Every row comes from one small tree of marks. The marks that hang from a mark follow it in brackets, in alphabetical order. Every link used is in the known rows. Which tree was each row made from?
Known rows
manip(siluv): [ 0.15  0.59 -0.39  0.01 -0.81 -1.86 -0.41 -0.48  0.39 -0.54  0.68  1.06
  0.09 -0.09  1.28  0.82  0.10 -0.94 -0.90 -2.01  2.11  0.94  1.81]
manip(mena siluv vapepim(sota)): [-0.58  0.83 -0.93  1.66 -0.14 -0.74  0.39  1.34  2.35 -0.29  1.18 -0.03
  0.88 -1.22  1.69  1.52  1.18 -1.28  0.66 -0.52 -0.79  1.26  0.93]
mena(manip(vapepim)): [-0.66  0.72 -1.86 -0.27 -1.49 -1.53 -0.24 -1.76 -0.27  0.57  0.33 -0.57
  0.06  0.28 -0.18 -0.60  0.44 -1.93 -1.83  0.57  2.51 -0.76  1.21]
sota(siluv(manip(vapepim) vaka)): [-0.47  1.45 -2.24  0.30 -1.90 -2.12  0.35 -2.36  0.75  1.17 -1.24  0.23
  0.28 -0.72  0.99  0.74 -2.30 -0.50 -1.78  4.28 -0.07 -0.23  0.25]
siluv(vaka): [ 0.61  0.51  2.04  0.00 -0.30 -1.38 -0.52 -2.18  2.08  0.13  0.53 -0.30
 -0.51  0.86  0.35  1.61 -1.51 -1.47 -1.60 -0.70  0.21  0.26 -0.66]
siluv(sota vaka(vapepim)): [ 1.61 -0.42  3.34  1.13 -0.94 -0.21 -1.11 -3.40  2.34  0.76  0.83 -1.29
 -1.74  2.18 -0.87  2.52 -2.04 -3.20 -2.47 -0.90  1.04  0.06 -2.40]
sota(mena siluv(vaka)): [ 1.27 -0.26  0.47 -2.50 -1.22 -2.92 -0.46 -5.02  1.88  1.15 -0.61  0.38
  0.10 -1.06  1.51  0.82 -3.21  1.43 -1.72  2.59  2.11  0.14  0.23]
vapepim(sota(siluv) vaka(mena)): [ 0.23 -2.09 -2.21 -4.39  1.61 -1.43  0.59 -2.34  4.46  0.65 -0.21 -1.46
  0.12 -1.27  2.15  0.33 -1.81  3.04  0.98  1.34  1.63  0.25  2.16]
sota(mena): [-0.22 -0.75  0.50 -2.55 -1.03 -2.94 -0.09 -2.06 -0.35  0.72  0.30 -0.03
  0.14 -0.50  0.11  0.51 -1.34  1.21 -0.98 -0.05  2.40  0.51  1.19]
vaka(mena vapepim): [ 0.17 -1.01  0.83 -1.44 -0.03 -1.90 -0.41 -0.67 -0.42  1.47  0.51  0.32
 -1.08 -0.28 -0.79  0.32 -2.34  0.40 -1.53 -0.10  4.97 -0.39  0.14]
vaka(mena): [-0.93 -1.04  0.64 -2.20  0.02 -1.99 -0.12 -0.78  1.07  0.95  0.58  0.37
 -0.35 -0.34  0.52  0.53 -2.02  1.04 -0.60 -1.26  3.02  0.57  1.58]
sota(mena(manip) siluv(vaka) vapepim): [ 1.62  0.41  1.40 -2.25 -0.39 -2.54 -0.80 -5.89 -0.85  1.68  0.02 -0.09
 -1.29 -0.13  0.55  0.52 -2.69  0.30 -2.34  1.70  5.74 -0.67 -0.97]
siluv(manip vaka): [-0.36  1.06  1.64  0.25 -1.27 -2.01  0.13 -0.59 -0.76  0.57 -0.28 -0.04
 -0.29  0.42 -0.24  1.40 -1.20 -2.30 -2.07  0.86 -0.07  0.44 -0.77]
siluv(manip sota(mena vapepim)): [-1.11 -0.41  1.50 -0.82 -1.52 -1.93  0.22 -1.66 -3.06  1.69  0.30 -0.99
 -1.37  1.09 -1.30  2.00 -1.58 -0.77 -1.21 -0.45  2.83  0.98 -0.47]
sota(mena siluv vapepim(vaka)): [ 0.16 -0.51 -0.42 -3.33  0.44 -3.17  0.28 -4.28 -0.36  1.44  0.07 -0.89
 -0.95  0.01  0.36  0.94 -2.79  3.70  0.15  2.25  5.13 -0.10  1.25]
siluv(sota): [-0.04 -0.63  0.57 -0.05 -1.11 -0.59 -0.48 -2.24  2.02  0.47  0.68 -0.86
 -0.75  1.26  0.12  1.50 -1.29 -1.46 -0.96 -1.78  0.51  0.74  0.41]
mena(manip sota): [-0.30  0.36  0.62 -1.28 -0.95 -0.94 -0.42 -1.84 -1.17 -0.16  0.16  0.28
 -0.85 -0.31 -0.03 -0.96  0.28 -1.10 -2.47 -2.13  2.44  0.16  2.32]
vaka(mena(manip sota(siluv)) vapepim): [ 0.53 -0.78  0.42 -2.25 -0.61 -1.55 -0.66 -2.63 -1.14  1.46 -0.33  0.97
 -1.48 -1.23 -0.22 -1.35 -2.21  0.52 -2.99  0.51  6.35 -0.61  1.41]
vaka(vapepim): [ 0.91  0.33 -0.33  0.16 -0.61 -1.55 -0.36 -0.66 -0.76  0.74  0.30 -0.03
 -0.84  0.08 -0.98  0.17 -1.35 -0.86 -1.78  0.65  3.07 -0.76 -0.49]
siluv(manip(vapepim) vaka(mena)): [-2.14  0.31  0.98 -0.21 -1.34 -2.21  0.43 -0.31 -0.18  1.37 -0.16 -0.37
 -0.21  0.34 -0.41  1.85 -1.66 -0.96 -1.67  1.64  0.60  0.47  0.03]
sota(mena siluv(manip) vapepim): [-0.29  0.62 -1.23 -2.10 -0.97 -3.33  0.44 -2.76 -3.29  2.03 -0.78  0.45
 -0.69 -1.34  0.17  0.38 -2.90  2.15 -1.09  3.06  4.60 -0.01  0.40]
mena(manip): [ 0.39  0.47 -0.23 -1.16 -0.95 -1.59 -0.57 -1.95 -0.61  0.36  0.34  0.06
 -0.25  0.15  0.16 -0.95  0.15 -2.18 -2.06 -0.67  3.43 -0.48  0.98]

Write each row's tree
[-1.06  1.30 -1.20 -0.34 -0.45 -1.29  0.55 -1.23 -2.27  0.75 -0.71  0.70
 -1.38 -1.21  0.14  0.18 -2.09  1.70 -1.40  0.39  1.85  0.45  1.77] : mena(sota(siluv(manip) vapepim))
[ 1.17 -1.03 -2.85 -3.35 -0.02 -1.63  0.19 -2.98  2.66  0.78 -0.71 -0.43
  0.57 -2.72  2.24  0.02 -1.80  2.04 -0.43  1.73  0.68  0.14  0.76] : vapepim(sota(mena siluv))
[-1.10 -0.67  1.38 -1.95  1.62 -1.87  0.28 -1.14 -0.25  0.90  1.34 -1.32
 -1.62  1.52 -0.71  1.61 -1.68  1.85  0.60 -1.37  4.55  0.24  1.10] : sota(vapepim(vaka(mena)))
[-0.09 -0.73  1.93 -3.35  0.45 -2.90 -0.10 -3.33 -2.43  1.01  1.13 -1.61
 -1.33  1.36 -1.15  0.60 -0.52  0.93 -0.63 -0.50  6.39 -0.25  0.78] : sota(mena(manip) vapepim(vaka))
[ 1.44 -0.09  0.30 -1.11 -0.40 -1.83 -0.64 -3.65  2.19  1.43 -0.47  0.66
 -0.75 -0.72  1.02  0.58 -3.66  0.36 -2.11  2.38  3.22 -0.52 -0.46] : sota(siluv(vaka(mena vapepim)))
[ 1.11 -0.74  4.72 -0.83 -0.69 -0.99 -1.17 -5.24  0.52  1.19  1.35 -1.68
 -2.11  2.49 -0.81  2.59 -1.67 -2.44 -2.31 -2.10  3.49  0.39 -2.08] : siluv(sota(mena(manip) vapepim) vaka)
[ 1.06  1.00  2.94  1.35 -0.22 -1.12  0.21  0.80 -0.63  0.97  0.08 -0.36
 -0.54 -0.62 -0.65  1.39 -0.91 -3.33 -1.74  1.61  0.06  0.26 -2.86] : siluv(manip(mena) vaka(vapepim(sota)))
[ 1.02 -0.08  2.56 -0.07 -0.37 -1.76 -0.95 -1.42  0.91  0.15  0.95  0.95
 -0.83  0.48  0.64  1.71 -1.15 -1.44 -1.95 -1.67  3.66  0.62 -0.09] : manip(siluv(vaka(mena vapepim)))
[-1.48  0.64 -0.99 -0.44 -1.48 -0.87 -0.06 -1.60 -0.96  0.05  0.13 -0.29
 -0.56 -0.21 -0.41 -0.62  0.62 -0.79 -2.25 -0.83  1.52 -0.10  2.58] : mena(manip(vapepim) sota)
[ 0.17 -2.07 -0.23 -4.13  1.42 -1.29  0.12 -1.39  2.72 -0.04  0.81 -1.50
 -0.09 -0.22  1.47  0.26  0.62  0.50  0.34 -1.56  3.09  0.49  2.20] : vapepim(sota vaka(mena(manip(siluv))))
[-2.28  0.08  0.94  1.18 -1.70 -1.43  0.94  0.32 -0.16  1.06  0.50 -1.71
 -0.13  1.59 -1.03  2.01 -0.15 -1.99  0.11  1.35 -0.53  1.26  0.80] : siluv(manip(mena vapepim(vaka)) sota)
[-0.15 -0.08 -2.24 -1.24 -0.48 -1.20 -0.05 -1.47  1.24 -0.43  0.62 -1.27
  0.31  0.27  1.00 -0.01  2.05 -1.63 -0.72 -0.21  2.34 -0.11  2.01] : mena(manip(siluv vapepim(sota vaka)))
[-1.96 -0.68  2.04  0.29 -1.92 -1.19  0.07 -1.74  1.13  1.61  0.18 -1.30
 -0.84  1.68 -0.63  2.93 -1.93 -2.17 -1.80  0.48 -0.04  1.03 -0.61] : siluv(manip(vapepim) sota vaka(mena))
[ 0.20  1.41  3.12  1.11  0.52 -0.84 -0.01 -1.35  0.54  0.51  0.71  0.65
 -1.22 -0.59  0.52  1.32 -2.09  0.23 -0.71 -0.65  1.01  1.04  0.21] : manip(mena(sota(siluv(vaka) vapepim)))
[-0.96 -1.10 -1.14 -2.41 -0.18 -1.29 -0.09 -1.29  1.26  1.09  0.47 -0.62
 -0.12 -0.73  0.63 -0.28 -0.55 -0.24 -1.07 -0.49  3.14 -0.18  1.39] : vaka(mena(manip(vapepim(sota))))
[ 0.06  1.08  0.78 -0.12  0.25 -0.63 -0.17 -3.10  0.46  0.38 -0.05  0.23
 -1.77 -0.36  0.57  1.22 -2.65  1.40 -1.65 -0.59  1.35  0.39  0.76] : mena(sota(siluv(vaka) vapepim))
[-0.68  0.31  1.54 -1.52  0.51 -0.98 -0.08 -2.07 -2.06 -0.03  0.83 -0.97
 -1.96  1.07 -1.01 -0.11  0.27  0.02 -1.48 -2.47  4.10  0.03  2.10] : mena(manip sota(vapepim(vaka)))
[-1.29  0.75 -0.80 -1.18  0.06 -1.59  0.83 -1.54 -1.89  0.55 -0.57 -0.11
 -1.41 -0.37 -0.12  0.53 -1.76  2.41 -0.68  0.86  2.06  0.46  2.41] : mena(sota(siluv(manip) vapepim(vaka)))
[-1.73 -0.58  0.32 -1.71 -0.91 -1.48 -0.31 -1.16 -0.41  0.30  0.66  0.75
 -0.58 -0.50  0.58 -0.06 -0.01  0.22 -1.80 -2.26  4.00  0.85  3.37] : vaka(mena(manip(siluv vapepim) sota))
[-0.39  0.82  3.13  3.18 -1.36 -0.61 -0.50 -1.09  3.02 -0.04  1.74 -0.29
 -0.16  1.54  0.77  3.34  0.03 -3.35 -0.62 -1.36 -0.59  1.75 -0.32] : manip(mena siluv(sota vaka) vapepim)
[-2.95  0.97  0.39  0.62 -1.12 -2.11  1.43  1.71 -1.78  0.51  0.04 -0.61
  0.11 -0.06 -1.00  0.90  0.24 -0.02  0.00  1.63 -0.62  1.12  2.30] : siluv(manip(mena(sota) vapepim(vaka)))
[-1.98  0.55 -1.09  0.13 -0.40 -1.71  1.49  1.86 -0.19  0.69  0.05 -1.40
  0.69 -0.59 -0.19  0.92  0.52 -0.67  0.68  2.42 -1.10  0.71  0.94] : siluv(manip(mena vapepim(sota vaka)))
[-1.59  1.29 -0.57  1.41 -0.99 -1.10  0.61 -0.39  1.23  0.56  0.12  0.41
  0.15 -1.23  0.60  0.54 -1.17  0.95 -0.28  1.68 -0.71  0.81  2.14] : manip(mena(sota(siluv)) vapepim)
[-0.58  0.95  3.66  0.93  0.78 -1.26  0.12  0.63 -0.75 -0.70  1.74  0.72
 -1.04  0.30  0.39  1.71  0.39 -0.02  0.32 -3.39  2.41  2.02  2.10] : manip(mena(sota(vapepim(vaka))) siluv)
[ 0.64 -0.90  1.14 -1.88 -0.39 -1.89 -0.80 -1.51 -1.32  1.58  0.51  0.30
 -1.18 -0.11 -0.89 -0.82 -1.42 -1.17 -2.48 -0.14  6.84 -0.90  0.07] : vaka(mena(manip) vapepim)
